What can hang from each mark:
C: N
D: N
V: H N
G: K N
N: D G T
K: G L
L: K N
Q: C

Every row comes from one small tree of marks. Brackets hold a mark, then the marks that hang from it, in alphabetical order. Every link used is in the known rows. Which tree was each row made from?
Known rows:
{L {N D G T}}: [-0.93, -5.49, 2.12, 4.93, -5.21, -4.24, -1.74, -0.80, -3.48, 0.61, 0.24, 4.41, 1.54, 1.60, 0.24, 6.04, 0.12, -2.39, -1.39, 2.07, -0.63, -1.43]
{K G L}: [-3.57, 2.87, 0.79, 2.02, 1.96, 0.16, -2.47, 0.55, 4.07, -1.61, -3.99, -5.51, -0.20, 3.20, -1.50, -6.15, -1.84, -3.32, -1.71, -4.45, 2.55, -0.29]
{Q {C {N G}}}: [-3.84, -0.51, 5.38, -1.02, -2.05, 1.06, 0.22, -2.80, 3.39, 0.54, -3.67, 0.04, 1.15, -0.44, -2.21, 0.90, -0.85, -1.93, -4.72, -0.49, 1.02, 1.02]
{G {K L} {N D T}}: [-2.97, -2.25, 2.17, 6.31, 2.93, 2.02, 0.75, 0.67, -3.08, 6.93, 2.48, -2.45, 3.34, 4.93, -0.61, 5.09, 4.02, 6.25, -0.70, -4.01, -2.35, 4.92]
{D {N G}}: [-1.95, -1.03, 0.21, 1.08, 0.63, -3.06, -2.84, -0.19, 7.03, 3.08, -3.46, -0.32, -5.72, 3.09, -2.11, 1.22, -0.01, -3.55, -2.48, -1.30, 0.54, -1.54]
{L {K G} {N D}}: [-1.63, -1.44, 1.70, 0.77, -5.54, -2.02, -3.17, 3.04, -0.42, 4.25, -4.15, 4.13, 0.66, 3.04, -0.84, -2.45, -0.57, -1.99, -3.70, -1.12, -1.40, -2.35]
{D N}: [-2.74, 0.16, -1.19, -1.15, 0.08, -0.19, -1.22, -0.33, 8.76, 4.35, -3.64, -0.39, -4.36, 2.48, -0.32, -1.76, 0.43, -3.89, -2.02, -2.64, 2.42, 1.68]
{G K {N D}}: [-2.22, -3.39, 1.19, 2.35, 0.79, 2.44, -0.05, 1.86, -0.97, 5.97, 1.04, -0.70, 3.40, 3.57, 0.50, 3.14, 4.22, 4.00, -1.41, -1.74, -3.52, 1.76]
{K G {L N}}: [-2.23, 1.43, 3.22, 1.40, 0.03, -0.85, -1.70, 0.60, 3.33, -3.28, -2.92, -2.38, 1.25, 4.18, -1.59, -5.93, -2.48, -3.11, -0.91, -2.16, 1.61, 0.07]
{Q {C {N D {G K}}}}: [-3.31, -3.02, 5.27, 0.32, -0.68, 2.12, -1.85, -2.40, -0.19, 3.04, -2.21, 0.68, 2.08, 1.19, -1.77, 2.68, 0.88, 0.15, -5.89, -0.73, -1.36, 1.20]
{C {N G}}: [-2.41, 1.41, 1.90, -0.36, -0.63, -0.01, -0.85, -2.57, 1.95, 0.75, -2.26, 1.61, 2.17, 0.21, -3.95, 1.82, -0.09, -2.89, -3.11, 2.58, 1.86, -0.65]
{K {G {N D T}}}: [-3.02, 3.02, -0.31, 1.98, -0.79, -1.54, -0.43, 0.50, 0.86, 2.66, -1.30, -0.57, 2.35, 3.23, -0.71, -0.50, 0.52, -2.99, -1.97, -1.69, 0.78, -4.23]
{C {N D {G K} T}}: [-2.14, -0.75, 1.04, 2.94, 0.43, 0.23, -2.20, -3.07, -3.56, 4.49, 1.02, 2.73, 3.73, 1.87, -3.47, 6.06, 2.16, -0.54, -3.70, 1.11, 0.95, -0.14]
{C {N D {G {K L}} T}}: [-2.34, -0.81, 2.10, 4.44, 2.21, 0.59, -2.52, -3.22, -4.27, 4.52, 1.16, 1.39, 3.39, 2.98, -4.10, 6.00, 1.97, 1.17, -3.74, 0.47, 0.43, 1.79]
{K {G {N D}} L}: [-2.93, 1.99, 2.25, 3.37, 3.22, 0.19, -2.04, 1.17, 0.48, 2.11, -2.34, -3.54, 1.54, 5.39, -2.17, -2.06, 0.04, 0.45, -2.81, -2.06, -1.95, -0.74]
{K G {L {N D T}}}: [-2.32, 0.38, 2.20, 3.91, -0.32, -1.55, -2.58, -0.33, -0.78, -0.58, -1.40, -0.67, 2.05, 4.82, -1.11, -2.36, -1.53, -2.66, -1.83, -2.01, 1.24, 0.05]
{V H {N D T}}: [-6.70, -2.12, -1.33, 3.33, -4.93, -1.09, 2.53, 0.94, 0.36, 7.79, -1.78, 0.31, 2.35, -2.91, 0.21, 4.42, 0.37, -2.98, -1.73, 0.76, 3.35, 3.61]
{K {G {N D T}} L}: [-3.36, 2.89, 1.78, 4.73, 2.72, -0.76, -1.08, 0.28, -0.38, 2.84, -1.16, -3.27, 1.79, 5.25, -2.14, -0.59, 0.15, 0.30, -2.18, -2.84, -0.27, -0.38]
{G {K L}}: [-3.26, -2.35, 0.93, 2.97, 1.91, 3.12, -0.96, 1.02, 2.47, 1.39, -0.92, -5.29, 0.77, 2.40, 0.17, -1.93, 1.45, 1.83, -0.14, -6.07, 1.27, 5.20]
{Q {C {N T}}}: [-4.89, 1.50, 3.71, -1.33, -3.08, 2.49, 2.47, -3.79, 3.81, 2.37, -2.71, 0.27, 2.46, -1.03, -0.72, 0.01, -0.46, -2.41, -3.70, -2.31, 4.06, 3.87]
{D {N {G {K L}} T}}: [-2.25, -0.71, 0.91, 4.31, 3.14, -2.66, -2.16, -0.67, 4.99, 4.51, -0.59, -2.26, -4.99, 4.93, -3.13, 2.93, 1.06, -0.25, -1.20, -4.72, 1.63, 1.13]
{C {N {G K} T}}: [-2.64, 1.86, 1.56, 1.58, 0.04, -0.04, 0.12, -2.96, 0.44, 2.00, 0.59, 0.96, 3.06, 0.98, -4.08, 3.55, 1.13, -1.33, -1.63, -0.17, 3.47, 0.13]
{C N}: [-3.21, 2.59, 0.41, -2.51, -1.24, 2.80, 0.72, -2.75, 3.57, 2.01, -2.47, 1.50, 3.46, -0.40, -2.15, -1.21, 0.25, -3.31, -2.61, 1.33, 3.62, 2.64]
{C {N {G {K L}}}}: [-2.24, 0.61, 3.27, 1.26, 2.56, 1.47, -1.45, -2.07, 0.90, 1.28, -0.84, -0.71, 2.53, 2.20, -4.83, 1.66, 0.78, 0.48, -2.64, 0.26, 0.81, 1.72]
{V {N T}}: [-3.90, -0.65, 0.51, 1.63, -5.15, 0.29, 2.90, -0.61, 1.84, -0.26, 0.08, -0.35, 2.34, -2.01, 0.56, 0.57, -0.05, -5.18, 0.93, -1.45, 4.77, 1.42]

Which tree is each row?
[-1.44, -6.73, 0.35, 5.26, -0.10, -1.23, -5.31, 1.10, -3.42, 2.61, -0.64, -0.66, 0.03, 2.30, -0.11, 5.05, 2.29, 0.10, -3.19, -1.26, -3.17, -2.51] -> {N D {G K}}
[-1.89, -5.14, 2.53, 3.39, 0.61, 2.49, -1.88, 0.90, -0.67, 1.70, 0.22, -1.68, 2.36, 3.79, 0.56, -0.18, 1.72, 2.61, -0.74, -3.30, -1.09, 5.22] -> {G {K {L {N D}}}}
[-2.88, -1.69, 2.76, 3.96, -2.00, -0.31, 1.13, -0.83, 1.31, -0.20, -0.88, -0.90, 1.36, 2.03, -0.03, 0.13, -0.81, -0.34, 0.45, -2.17, 2.34, 5.82] -> {K {L {N T}}}
[-2.20, -4.35, 2.21, 4.50, 0.19, 1.78, -1.07, 0.27, -1.29, 2.19, 1.21, -1.50, 2.63, 3.59, 0.55, 1.13, 1.77, 2.38, -0.22, -3.93, 0.22, 5.43] -> {G {K {L {N D T}}}}
[-2.16, -0.67, -0.13, 2.92, 1.32, -3.05, -1.75, -0.58, 5.70, 4.37, -0.67, -0.90, -4.66, 3.89, -2.25, 2.96, 1.28, -1.94, -1.10, -4.08, 2.20, -0.86] -> {D {N {G K} T}}
[-2.21, -2.76, 3.89, 5.71, -1.57, -2.57, -0.18, -0.65, 0.04, -1.32, -0.75, -0.91, 0.40, 2.45, -1.45, 2.46, -1.12, -0.10, 0.12, -1.20, 0.87, 3.23] -> {K {L {N G T}}}
[-1.46, -4.84, 2.57, 5.60, -6.73, -4.88, -2.07, 1.80, -4.01, 5.67, -1.82, 5.45, -0.50, 1.67, -1.34, 6.06, 0.41, 0.48, -2.62, -0.21, -1.84, -0.95] -> {L K {N D G T}}
[-2.89, 2.48, 1.18, 1.38, -1.28, -1.15, 0.37, -3.59, 0.82, 1.57, -0.83, 1.92, 2.46, -0.13, -3.93, 3.75, -0.02, -3.11, -2.21, 1.44, 3.92, -0.32] -> {C {N G T}}
[-1.72, -6.91, 1.66, 7.01, 2.17, -0.69, -5.65, 1.01, -4.20, 2.69, -0.56, -2.35, -0.29, 3.57, -1.02, 4.99, 2.04, 2.19, -3.32, -2.16, -3.88, -0.17] -> {N D {G {K L}}}
[-2.14, -0.26, 1.07, 2.47, -6.19, -3.05, -1.94, 2.08, -1.52, 5.09, -2.67, 4.51, 0.96, 2.80, -0.82, -0.51, -0.46, -2.12, -2.76, -2.22, 0.72, -2.11] -> {L {K G} {N D T}}
[-2.51, -4.51, -0.81, 7.11, -2.71, -3.96, -3.34, -0.99, -4.25, 3.07, -0.58, 0.93, -0.45, 0.68, 0.02, 7.64, 1.03, -2.45, -2.73, -0.55, -0.09, -2.68] -> {N D G T}
[-3.55, 2.84, -0.05, 2.25, -2.84, -1.71, -0.69, 2.93, 0.95, 7.31, -3.62, 0.34, -0.08, 2.45, -1.90, -0.81, 0.80, -0.26, -3.00, -4.02, 0.02, -2.57] -> {L {K {G {N D T}}}}
[-0.66, -6.21, 2.45, 5.09, -3.76, -3.14, -2.00, -0.12, -3.89, 1.03, 1.65, 3.42, 2.28, 2.66, 0.13, 5.90, 1.20, -0.49, -0.88, 0.42, -1.10, -1.06] -> {L {N D {G K} T}}
[-1.81, -1.83, 1.64, 2.74, 3.82, -1.61, -3.38, 0.34, 6.08, 3.72, -2.04, -2.71, -5.35, 5.14, -3.02, 1.00, 0.93, -0.04, -2.10, -3.71, -0.39, 0.77] -> {D {N {G {K L}}}}
[-2.20, -3.68, 2.31, 5.20, 1.63, -0.89, -2.75, 1.02, 0.80, -0.50, -1.26, -4.50, -0.98, 2.39, -1.94, 1.84, 0.69, 1.11, -0.87, -3.67, -0.84, 0.39] -> {N {G {K L}}}
[-0.17, -7.44, 3.06, 3.50, -3.13, -1.98, -3.23, 0.88, -2.82, 0.22, 0.13, 3.01, 1.84, 2.87, 0.09, 4.02, 1.12, -0.34, -1.81, 1.46, -3.08, -1.26] -> {L {N D {G K}}}
[-2.12, -5.57, 2.11, 3.47, -3.46, -1.27, -2.29, 0.49, -2.72, 0.08, -0.79, 1.10, 1.22, -0.28, -0.53, 4.16, 0.50, -3.80, -2.36, 2.31, -1.60, -2.53] -> {V {N D G}}
[-2.50, -3.76, 2.33, 5.04, -1.66, -0.09, -0.78, -0.90, -1.94, 1.78, -0.47, 0.44, 1.89, 2.76, 0.61, 2.09, 0.00, 0.30, -1.12, -1.20, 0.36, 5.55] -> {K {L {N D T}}}
[-2.68, -2.21, 0.51, 4.10, 0.11, 1.32, 1.24, 0.85, -2.04, 6.87, 2.46, -0.38, 3.78, 3.38, 0.52, 5.17, 4.27, 3.70, -0.54, -3.05, -1.47, 1.88] -> {G K {N D T}}
[-3.17, -1.03, 0.00, 3.79, -2.01, -0.35, 1.69, -0.13, -1.39, 6.12, 0.21, 1.19, 2.68, 1.65, 0.73, 5.43, 2.58, 0.85, -1.40, -0.42, -0.81, 1.31] -> {G {N D T}}
[-5.14, -5.39, 2.14, 5.49, -0.44, -1.42, -0.85, 2.60, -1.16, 6.07, -1.58, -2.33, 1.07, -0.07, -2.51, 5.32, 0.78, 1.05, -2.64, 0.84, -1.48, 2.43] -> {V H {N D {G {K L}}}}
[-2.63, 2.11, 0.20, 0.57, -0.21, -0.67, -1.39, 1.19, 1.75, 2.01, -2.52, -0.85, 2.08, 3.39, -0.78, -2.04, 0.38, -2.77, -2.66, -0.71, -0.84, -4.45] -> {K {G {N D}}}
[-1.36, -3.44, 3.74, 2.34, -6.41, -3.97, -0.96, 2.85, 1.04, 2.28, -3.71, 3.38, -1.29, 0.98, -2.06, 1.56, -0.83, -0.11, -1.50, -0.41, -1.40, -0.91] -> {L K {N G}}
[-0.97, -6.02, 3.19, 3.83, -6.05, -3.76, -3.26, 2.78, -3.00, 4.74, -3.25, 5.19, -0.82, 1.91, -1.40, 4.13, 0.26, 0.71, -3.57, 0.75, -3.82, -1.14] -> {L K {N D G}}
[-2.60, -2.12, 0.30, 5.54, -1.46, -2.75, -0.78, 0.00, 0.31, 0.56, 0.51, -2.38, -0.29, 0.76, -1.00, 4.36, 1.10, -1.09, 0.38, -4.22, 2.52, -1.71] -> {N {G K} T}
[-1.60, -1.76, 0.54, 1.24, 2.02, -1.93, -3.08, 0.34, 6.75, 3.53, -2.08, -1.24, -5.05, 4.10, -2.29, 1.12, 1.16, -1.73, -1.98, -3.04, 0.21, -1.11] -> {D {N {G K}}}
[-3.82, 4.39, 0.36, 1.37, -3.05, -1.81, 0.82, 3.03, 3.53, 5.74, -4.06, -0.78, -0.41, 1.85, -2.41, -2.34, 0.07, -0.78, -1.68, -4.93, 1.61, -2.24] -> {L {K {G {N T}}}}
[-2.09, -3.53, 2.87, 2.51, 0.35, 2.32, -0.36, 1.05, 2.00, 0.11, -0.06, -2.75, 2.03, 3.23, 0.10, -1.77, 0.97, 2.03, 0.51, -4.12, 0.50, 5.45] -> {G {K {L N}}}
[-1.81, -4.71, 3.46, 6.82, -1.21, -2.43, -2.08, -0.73, -3.20, 0.71, -0.35, 0.49, 0.62, 3.20, -0.89, 4.47, -0.36, 0.58, -1.50, -0.18, -1.10, 2.92] -> {K {L {N D G T}}}
[-3.39, 0.28, 2.67, 4.88, 2.56, 1.85, 3.09, 0.81, 1.00, 4.47, 2.12, -4.16, 2.79, 3.99, -1.26, 2.54, 2.92, 5.47, 1.29, -5.26, 0.13, 5.35] -> {G {K L} {N T}}
[-0.57, -4.84, 3.59, 1.98, -3.49, -2.21, -0.93, 0.93, 1.26, -2.34, -0.36, 1.23, 1.42, 1.93, -0.54, 1.53, -0.02, -1.17, 0.20, 0.31, -0.67, -0.95] -> {L {N {G K}}}
[-3.32, 3.95, 2.68, 2.14, 2.94, -0.09, -0.22, 1.18, 3.67, 0.15, -2.79, -4.92, 1.17, 4.72, -2.78, -4.09, -0.82, -0.23, -1.24, -3.04, 0.07, -0.35] -> {K {G N} L}
[-3.51, -3.12, -0.02, 3.05, -4.77, 0.49, 0.54, -0.64, -2.18, 2.25, 0.57, 1.52, 2.87, -0.99, 1.29, 2.97, 1.07, -4.36, -1.11, -0.22, 2.23, 1.11] -> {V {N D T}}
[-3.54, 3.78, 0.75, 0.23, -2.64, -1.13, 0.05, 3.69, 4.25, 5.21, -4.99, -1.05, -0.65, 2.00, -2.43, -3.55, -0.03, -0.65, -2.31, -4.14, 0.33, -2.45] -> {L {K {G N}}}
[-1.90, -2.31, 3.16, 4.14, -7.11, -4.99, 0.27, 1.85, 0.08, 3.11, -2.33, 3.78, -0.97, 0.72, -2.02, 3.60, -0.67, -0.38, -0.72, -1.60, 0.67, -0.63] -> {L K {N G T}}
[-1.64, -1.94, 1.65, 1.27, 1.10, 1.29, -3.41, -2.06, -2.50, 3.61, -0.41, 2.37, 3.43, 2.13, -3.42, 4.13, 2.04, -0.29, -4.49, 2.20, -1.05, -0.56] -> {C {N D {G K}}}
[-2.03, 1.07, 2.24, -0.61, -5.93, -2.20, -0.81, 3.13, 3.60, 1.75, -4.55, 2.47, 0.20, 2.09, -1.48, -4.97, -1.60, -2.72, -1.63, -2.43, 1.13, -1.96] -> {L {K G} N}
[-1.87, -0.57, 2.79, 2.51, 0.29, -0.65, -3.55, 0.52, 0.01, -1.37, -2.48, -1.03, 1.74, 4.93, -1.12, -3.95, -1.62, -2.45, -2.51, -1.09, -0.40, -0.18] -> {K G {L {N D}}}
[-2.09, -4.72, 2.82, 3.70, -1.16, 0.71, -1.78, -0.15, -1.10, 1.08, -1.56, 0.17, 1.51, 2.94, 0.53, 0.52, -0.10, 0.48, -1.89, -0.34, -1.26, 5.32] -> {K {L {N D}}}
[-3.09, -1.84, 1.98, 3.76, -4.60, -2.62, 1.29, -0.39, 0.30, -1.60, 0.19, -0.28, 0.96, -1.44, -1.29, 3.48, -0.39, -4.85, 0.46, -0.08, 2.88, -1.89] -> {V {N G T}}
[-2.88, -2.23, 1.52, 7.39, 0.83, -2.37, -1.20, -0.17, -0.46, 0.67, 0.59, -4.01, -0.62, 2.08, -1.90, 4.32, 0.87, 0.84, 0.32, -4.96, 1.78, 0.68] -> {N {G {K L}} T}
